Each row was made from one walk, in order. Every step used is in the known rows, and no mark comes twice. Write each row's walk.
In the rows, 128 means zero.
Known rows
tibe-lofat-sulis-limik: [153 147 115 125 116 122 156 112 123 135 131 105 135 135 147 129 121 144
 138 136 138 143 125 153 123 151 103 135 134 118 204 138 120 111 106 110
 110 136  87 104 145]
bigev-zokevo: [ 48 153 117 132 117 120 119 102 130 125 128 100 128 130 128 117 109  93
 129 126 128 136 129 162 136 107 107 114 122 126  91 150 133 124 140 143
 141 143 132 153 137]
bota-liboz-sike-sulis: [131 145 139 120 134 176 105 109 147 111 123 130 125 161  91 113 137 116
 108 138 135 112 138 171 127 120 110 103 135 144  77 157 151 120 153 118
 106 141 181 100 166]
bota-liboz-limik-sulis: [166 147 127 121 162 131 143 111 136 117 127 112 131 169 138 141 118 176
 134 136 143 121 112 163 133 158  90 119 141 130 139 139 141 122 120 123
 139 139 153 141 157]
bigev-zape: [ 83 156 112 134 148 150 129  94 127 130 134 105 122 129 130 123 128 130
 134 111 131 130 120 159 137 105 113 121 123 128  67 141 144 109 136 115
 123 140 156 115 139]
sike-zokevo-bota-liboz-limik-sulis: [100 150 132 124 101 125 120 116 126 125 136 102 144 151 150 136 119 149
 136 161 143 128  99 152 140 146  95 113 140 103 102 145 138 130 106 139
 159 147 144 164 154]
zokevo-limik-sulis-lofat-tibe: [121 130 113 106 153 123 166 124 117 153 137  82 152 121 108 134 136 193
 148 132 146 122 129 142 121 138  89 169 139  95 164 130 110 110 145 131
 126 131 110 109 126]
liboz-sike-sulis: [ 80 133 131 121 139 163 112 108 137 127 130 120 128 143  86 113 149 116
 114 129 130 114 140 159 125 119 107 112 138 139  88 151 141 115 164 112
  94 145 141  96 163]
zokevo-limik-liboz: [ 92 144 120 137 136 124 115 110 127 120 134 110 143 157 104 119 113 128
 129 133 137 131 117 165 144 145  95 123 137 146 106 126 132 120 149 121
 111 136 123 150 150]
zokevo-bigev: [ 78 138 126 116 162 151 121 102 133 137 139 120 122 121 136 125 127 134
 128 112 133 140 124 148 146 155 106 108 126 120  77 148 128 114 149 136
 150 136 149 131 150]
sike-zokevo-bota-liboz-limik: [ 70 154 133 137  89 132 112 113 132 116 132 109 141 149 149 124 117 117
 134 155 139 138  97 147 150 150 102 106 132 117  75 156 148 129 115 150
 161 151 151 172 165]
liboz-limik-sulis-lofat-tibe-vuti: [190 122 112 117 148 116 190 138 125 140 120  88 145 121 116 139 132 185
 140 131 145 116 120 140 113 179  89 171 140 111 129 135 138 104 118 123
 130 131 109 145 131]
tibe-vuti-sulis-lofat: [186 139 133 119 107 144 168 127 130 137 117 111 147 110 100 129 107 140
 111 121 135 123 150 143 117 108 114 111 139 121 102 148 141 117 116 128
 100 114 125 137 133]
bigev-sulis-limik-liboz-sike-zokevo: [ 90 137 104 111  71 143  96 109 130 122 135 123 150 144 123 129 152  97
 138 130 127 131 127 153 133 168  94 116 142 141 154 131 153 104 112 114
  78 159 134  92 158]
sulis-lofat-tibe: [130 133 112 113 138 146 155 114 130 140 119 100 129 104 116 123 143 140
 139 119 137 132 127 145 128 138 100 160 128  98 137 152 126 116 147 128
 126 137 125 120 126]
tibe-vuti-sulis-limik-liboz-bota: [172 152 109 139  52 142 137 131 131 126 126 138 137 135  97 130 100 122
  99 124 148 113 145 167 137 161 101  97 120 157 137 134 165 112 100 113
  94 130 114 180 143]
bota-liboz-limik-sulis-lofat: [231 133 125 105 154 128 165 113 134 119 121 100 133 156 132 143 121 187
 137 127 150 130 114 155 125 134  96 140 145 116 168 142 128 125 125 125
 128 136 147 122 148]
zokevo-bigev-sulis-limik-liboz-sike: [129 130 101  97 118 149 102 117 132 123 146 144 139 130 125 132 154 123
 132 109 135 128 124 152 133 200  95 123 133 141 148 135 149  97 127 114
  94 149 144  94 161]
vuti-tibe-lofat-sulis: [204 145 127 138 158 140 150 109 124 119 121  94 139 144 131 127 127 137
 129 130 135 120 143 158 141 136 112 118 131 110 183 143 125 120 122 120
 125 112  80 128 144]
sike-liboz: [ 92 168 120 130 138 145 134 115 149 130 125 100 113 128 120 125 120 122
 127 140 124 125 122 173 134 133 105  91 127 122  85 158 130 127 138 118
 138 140 150 115 157]
lofat-tibe-vuti-sulis-limik-liboz: [128 147 102 134  59 155 153 140 124 128 121 149 138 120 105 127 123 111
 117 136 138 107 135 163 116 212  87 128 129 145 138 128 166 105  92 112
 103 120 125 202 125]
sike-liboz-limik-sulis: [125 158 113 123 154 112 150 129 142 131 131  95 121 150 129 144 132 173
 139 143 132 116 106 171 127 161  88 105 139 118 136 143 126 125 127 115
 143 144 138 129 166]
vuti-tibe-lofat-sulis-limik: [189 146 116 131 125 140 164 117 118 121 127 103 143 144 135 130 120 141
 132 134 143 121 140 154 133 168 104 130 130 119 241 132 125 113 109 117
 119 118  67 122 145]
bota-liboz: [134 157 133 128 147 163 124  97 142 121 120 120 122 143 127 123 107 125
 122 135 135 129 126 162 140 129 106 107 127 132  87 153 144 125 134 127
 133 136 168 130 150]
sulis-limik: [ 65 145 113 121 121 153 146 105 129 134 132 117 131 124 124 124 113 128
 130 130 136 132 123 148 131 166  97 127 129 133 156 137 135 114 131 116
 116 144 121 116 145]
zokevo-bota-liboz-limik-sulis-lofat: [205 133 126 106 130 122 153 124 130 122 130  95 144 134 135 139 120 180
 133 144 154 125 101 141 126 126 101 148 141  94 148 150 129 131 126 123
 141 137 129 139 143]
sulis-lofat: [149 132 124 112 146 142 149 102 131 134 121  95 129 112 114 124 123 139
 130 117 136 139 126 145 133 108 110 136 136 112 132 152 121 123 151 123
 112 135 125  98 138]
lofat-tibe-vuti-sulis: [106 152 122 137 109 157 156 134 129 145 121 128 141 113 105 124 126 129
 117 131 130 109 148 154 121 160  99 115 127 127  79 145 162 109 106 131
 123 116 135 181 129]
bota-liboz-sike-zokevo: [107 142 140 128 115 166  86  90 137 109 127 131 135 154 118 122 126  84
 128 144 128 136 136 161 142 127 114 104 136 123  49 157 151 124 123 144
 125 149 187 110 154]
limik-liboz-sike-zokevo: [105 128 122 132 103 142  77  92 129 106 126 132 131 140 106 120 143  67
 131 133 124 133 129 169 144 139 107 114 143 132  64 144 146 121 132 122
 101 153 149 124 144]
lofat-sulis: [102 149 125 131 143 120 134 109 134 142 128 106 135 123 135 121 120 129
 127 134 128 127 132 151 137 137  99 114 129 117 127 151 129 112 132 117
 119 133 111 137 142]
limik-sulis: [111 139 125 115 165 139 140 101 127 141 129 101 130 122 123 134 120 159
 130 132 135 119 129 154 129 124  97 122 136 118 121 139 124 121 138 108
 118 136 123 111 137]
liboz-sike-zokevo: [ 60 129 133 127 123 150  91  93 127 120 132 119 136 130 110 122 138  84
 133 134 124 136 137 150 141 126 111 112 138 117  67 151 141 119 134 136
 115 153 147 100 149]
zokevo-sike-sulis-lofat: [157 118 135  98 136 142 151 112 134 124 122  98 131 101 107 117 138 155
 127 123 136 121 130 144 121 112 109 108 142 116 102 162 115 113 151 119
 117 144 146 118 143]
tibe-lofat-sulis-limik-liboz-bota: [225 145  99 138  78 111 134 113 125 126 130 114 126 145 133 131 120 138
 126 125 151 141 124 175 143 148 102 128 120 130 211 137 129 113 110 103
 104 144  80 126 145]
vuti-sulis-lofat: [161 138 128 109 115 149 153 114 127 136 123 117 137 117 113 131 133 143
 122 110 136 130 145 146 126  95 109 112 139 106 162 149 125 126 133 127
 103 122 129 129 135]
zokevo-sike-liboz-limik-sulis: [169 136 121 111 161 110 148 126 138 114 131 105 128 119 137 144 125 180
 149 143 132 111 110 161 126 182  93  91 141 112  94 155 125 118 109 119
 156 150 154 148 158]
liboz-bota: [109 148 121 135 137 144 127 100 136 138 127 103 124 131 110 125 116 138
 116 118 142 131 133 156 157 113 108 107 111 129 102 156 140 121 149 130
 128 147 121 123 151]

Write each row's walk
[183 121 116 104 160 112 167 116 124 132 129  89 137 139 125 143 132 188
 141 119 145 129 115 144 124 135  94 149 148 111 178 137 117 119 140 117
 119 139 111 112 146] | liboz-limik-sulis-lofat
[ 55 150 102 101  73 140 110 115 131 141 144 115 134 133 157 131 143 125
 140 116 130 145 111 154 141 197  90  99 133 135 161 125 141 101 114 130
 119 149 143 127 161] | sike-zokevo-bigev-sulis-limik-liboz
[147 133 118 125 134 148 168 126 132 138 112  95 136  96 103 122 121 137
 129 128 136 123 133 142 120 152 106 159 128 115  81 151 142 107 130 127
 125 128 123 132 124] | sulis-lofat-tibe-vuti
[ 65 151 107  95 127 151 139 119 134 155 149 111 138 121 152 132 133 163
 134 109 134 138 122 136 135 184  93 111 124 130 170 136 136  97 124 127
 125 142 132  92 164] | zokevo-bigev-sulis-limik
[139 153 129 135 152 141 138 108 141 108 122 119 129 172 135 127 116 144
 129 131 139 131 110 162 142 161  96 111 132 140 113 149 152 122 129 135
 140 142 164 154 167] | bota-liboz-limik
[213 135 114 106 149 131 172 125 132 126 120 104 133 148 134 141 142 190
 146 130 150 123 112 156 121 171  86 163 139 101 177 143 134 116 120 130
 144 135 151 139 137] | bota-liboz-limik-sulis-lofat-tibe
[144 140 118 113 110 155 163 124 126 143 121 122 136 107 112 130 153 144
 131 112 136 124 142 149 120 129  98 138 131  91 172 150 131 117 128 132
 112 121 132 151 125] | vuti-sulis-lofat-tibe
[ 97 162 115 136 140 123 143 126 148 122 129 100 117 155 128 132 127 141
 134 134 128 127 105 170 138 166  96  97 132 128 111 153 136 124 135 125
 146 147 147 138 176] | sike-liboz-limik
[ 66 134 120 114 110 165 123 115 133 127 134 128 132 144  91 116 143 119
 118 134 136 114 136 153 117 150 101 123 136 147 147 142 139 110 153 107
  89 152 132  89 163] | liboz-sike-sulis-limik
[117 134 120 121 167 119 149 111 126 133 133  99 132 151 129 141 131 175
 138 128 139 121 114 153 131 156  87 126 141 124 150 133 132 118 130 118
 127 142 116 135 154] | liboz-limik-sulis
[151 145 110 139 116 133 108 102 137 123 124 114 115 135 103 123 118 123
 115 118 144 128 125 173 160 127 102 112 118 140 110 147 146 123 147 115
 116 147 121 150 146] | limik-liboz-bota
[175 126 120  98 157 134 156 105 126 143 125  91 134 109 115 137 125 172
 134 122 141 128 132 147 121 101 103 142 142  99 159 142 113 123 141 110
 111 134 116  88 129] | limik-sulis-lofat
[124 146 108 124  71 147 132 117 124 122 129 150 131 137 120 129 126 115
 119 122 139 122 131 167 126 167  91 104 138 140 193 129 145 120 114 107
  91 129 124 169 140] | vuti-sulis-limik-liboz
[ 79 143 111  91 110 141 141 122 131 166 136  87 138 104 153 130 169 154
 152 108 128 151 123 134 138 157  96 129 128  87 134 147 126 100 128 155
 143 142 147 106 146] | sike-zokevo-bigev-sulis-lofat-tibe
[ 33 145 130 116 126 143 106  99 128 144 144 112 126 126 149 124 129 116
 134 122 126 151 123 150 151 156 107  95 129 111  68 146 126 117 138 150
 155 143 155 137 153] | sike-zokevo-bigev
[ 73 151 118 147  82 113  92 107 126 129 140  95 141 166 105 122 117 121
 127 133 143 142 123 165 170 128 100 102 125 137  98 132 136 120 140 145
 128 152 120 156 158] | sike-zokevo-limik-liboz-bota
[ 99 132 115 121  42 151  94 112 119 112 134 162 145 143 111 129 146  72
 125 129 132 126 141 163 129 165 100 102 145 131 154 131 151 120 106 122
  83 143 144 148 146] | vuti-sulis-limik-liboz-sike-zokevo
[199 142 105 130  96 115 139 111 122 120 126 118 131 141 143 130 126 126
 136 134 140 142 117 171 127 165  97 134 137 129 208 129 124 113 105  96
  95 135  89 124 140] | tibe-lofat-sulis-limik-liboz
[ 56 128 134 118 139 128 100 106 117 133 148 101 162 154 107 133 131 134
 143 145 133 128 138 145 133 126 101 123 151 115  89 128 122 117 133 139
 116 148 129  92 149] | liboz-sike-zokevo-limik-sulis
[233 141 106 136 106 132 145 117 119 103 123 116 137 153 135 129 124 123
 130 132 145 118 131 171 133 179 100 128 135 129 252 125 130 117 107 100
 103 118  70 148 140] | vuti-tibe-lofat-sulis-limik-liboz
[185 143 130 136 165 167 147 100 122 109 117  97 131 146 114 130 124 135
 128 125 139 121 141 160 142 124 115 117 132 122 155 141 130 128 134 124
 129 118  99 111 148] | vuti-tibe-lofat
[ 80 153 118 104 160 146 127 112 137 153 141 104 132 121 143 131 142 160
 132 107 128 135 124 140 142 148 100  99 124 123 108 146 137 105 140 132
 132 137 140  99 163] | zokevo-bigev-sulis
[ 80 160 122 137  88 105 118 120 133 105 133 107 135 152 146 120 103 103
 128 148 143 136 101 154 140 134 104 117 119 125  78 159 149 129 122 156
 170 147 145 205 153] | bigev-zokevo-bota-liboz-limik
[ 86 146 106 121  84 150 130 117 135 129 127 121 119 149 107 115 132 126
 116 130 138 118 115 173 124 165  89 116 136 159 181 128 140 114 148  93
  92 144 123 137 156] | sike-sulis-limik-liboz
[169 145 101 108 140 112 179 142 139 141 125  86 124 128 128 144 154 188
 151 134 139 118 107 164 117 172  85 148 138  90 182 146 117 119 127 118
 146 141 135 125 147] | sike-liboz-limik-sulis-lofat-tibe
[187 117 117 110 116 147 113 111 137 113 119 121 125 138  77 116 158 114
 115 117 137 118 133 167 121 109 108 135 147 134 130 149 132 121 169  97
  74 143 136  93 148] | limik-liboz-sike-sulis-lofat
[107 141 103 123 104 144 129 106 129 117 127 127 125 133 120 124 116 110
 128 129 139 129 116 167 134 176  93 129 131 148 162 129 140 117 129 101
 101 144 121 145 143] | sulis-limik-liboz
[ 78 152 133 125  73 142  87 118 140 110 133 120 132 144 107 104 124  73
 108 152 138 115 129 166 125  84 117 108 122 128  42 169 148 130 150 138
 136 148 165 148 151] | bigev-zokevo-bota-liboz-sike-sulis
[126 144 103 102 137 144 164 124 135 153 120  84 139 104 123 129 160 164
 143 113 132 128 129 138 125 131  93 152 129 104 167 151 135 104 135 124
 110 136 124  88 140] | bigev-sulis-lofat-tibe
[113 173 115 135 123 139 125 115 152 135 128  95 108 133 111 128 115 135
 119 133 135 127 128 176 153 115 109  85 110 123  83 165 137 127 143 126
 144 149 142 115 162] | sike-liboz-bota
[137 141 124 125 154 121 142 122 143 104 128 111 123 124 134 132 126 144
 144 140 128 123 105 160 135 189  99  84 134 123  72 166 132 118 117 132
 160 153 164 162 169] | zokevo-sike-liboz-limik
[106 129 111 126  62 119  94 108 124 117 137 138 145 137 128 122 137  72
 135 143 128 133 130 163 135 185  96 127 141 127 159 136 141 108 109 112
  90 153 120 136 142] | lofat-sulis-limik-liboz-sike-zokevo
[ 16 149 130 131  90 140 109 105 125 142 134  98 140 104 134 119 120  98
 129 150 130 137 115 140 147 118 109 108 128 103  62 156 130 128 131 136
 146 148 118 146 144] | sike-zokevo-bota
[ 83 151 113 128  79 163 169 141 123 144 126 137 144 114 110 126 119 132
 119 135 137 111 143 148 113 199  92 127 126 131 134 135 160 103  94 126
 115 121 124 177 130] | lofat-tibe-vuti-sulis-limik
[220 124 107 129 101 120 117 109 121 106 129 137 140 140 123 129 142 103
 134 134 139 135 129 169 123 164 104 146 142 129 185 136 131 110 108  96
  81 144  98  98 142] | tibe-lofat-sulis-limik-liboz-sike
[ 74 145 144 132 118 151  88 101 132 110 141 118 157 176 110 120 117  99
 133 149 133 137 134 157 146 130 110 107 140 128  49 145 144 120 132 159
 130 148 176 110 163] | bota-liboz-sike-zokevo-limik
[ 62 125 110 124  48 142  81 111 119 112 140 137 146 112 116 120 134  61
 130 152 137 130 115 150 138 170 104 133 138 119 106 143 143 122 120 116
 108 159 119 141 141] | sulis-limik-liboz-sike-zokevo-bota
[152 122 119 130 140 145  93  97 131 103 124 140 130 136  96 122 139  87
 123 126 131 122 131 168 139 142 106 128 138 139  81 147 147 121 147 104
  92 145 138 122 144] | limik-liboz-sike
[ 91 145 119 140 139 155 152 122 134 139 118 108 135 109 107 119 118 125
 127 139 130 115 132 151 129 172 100 139 120 131  44 148 156 106 121 126
 134 130 127 153 131] | lofat-tibe-vuti
[129 121 107 121 107 152 102 104 128 104 130 149 133 135 101 124 133  89
 125 130 137 124 127 162 129 179  99 139 138 145 142 136 146 114 135 101
  87 151 129 118 145] | sulis-limik-liboz-sike
[ 34 146 131 121 130 117 124 108 119 148 147  82 155 151 124 132 117 158
 143 146 134 133 126 148 138 125  95 113 146 115 115 124 115 120 129 139
 131 142 124 120 148] | sike-zokevo-limik-sulis
[176 129 114 109 144 139 177 127 126 147 118  88 139  94 106 134 122 171
 134 135 140 114 137 145 111 146 100 166 136 105  97 140 133 109 120 114
 121 125 115 119 113] | limik-sulis-lofat-tibe-vuti
[ 52 126 135 113 131 153  83  95 127 126 146 130 133 129 126 125 142  95
 133 121 124 145 135 146 149 159 114 106 134 108  41 150 133 114 139 151
 139 150 164 107 155] | liboz-sike-zokevo-bigev
[110 151 102 127  69 147 125 118 137 132 132 116 117 155  97 117 129 138
 107 125 150 117 123 177 140 148  94 108 119 159 177 136 144 115 153 100
  99 153 118 136 160] | sike-sulis-limik-liboz-bota
[153 125 107 124  99 121 112 113 127 114 134 145 142 133 122 122 134  91
 128 136 134 123 131 163 130 189  95 141 137 136 169 139 142 106 119  97
  82 146 110 129 140] | lofat-sulis-limik-liboz-sike
[129 128 119 126 123 154  94 108 138 110 123 131 122 150  81 113 155 100
 112 128 131 111 132 175 129 130 102 114 143 152  94 144 146 118 163  97
  83 146 144 118 158] | limik-liboz-sike-sulis
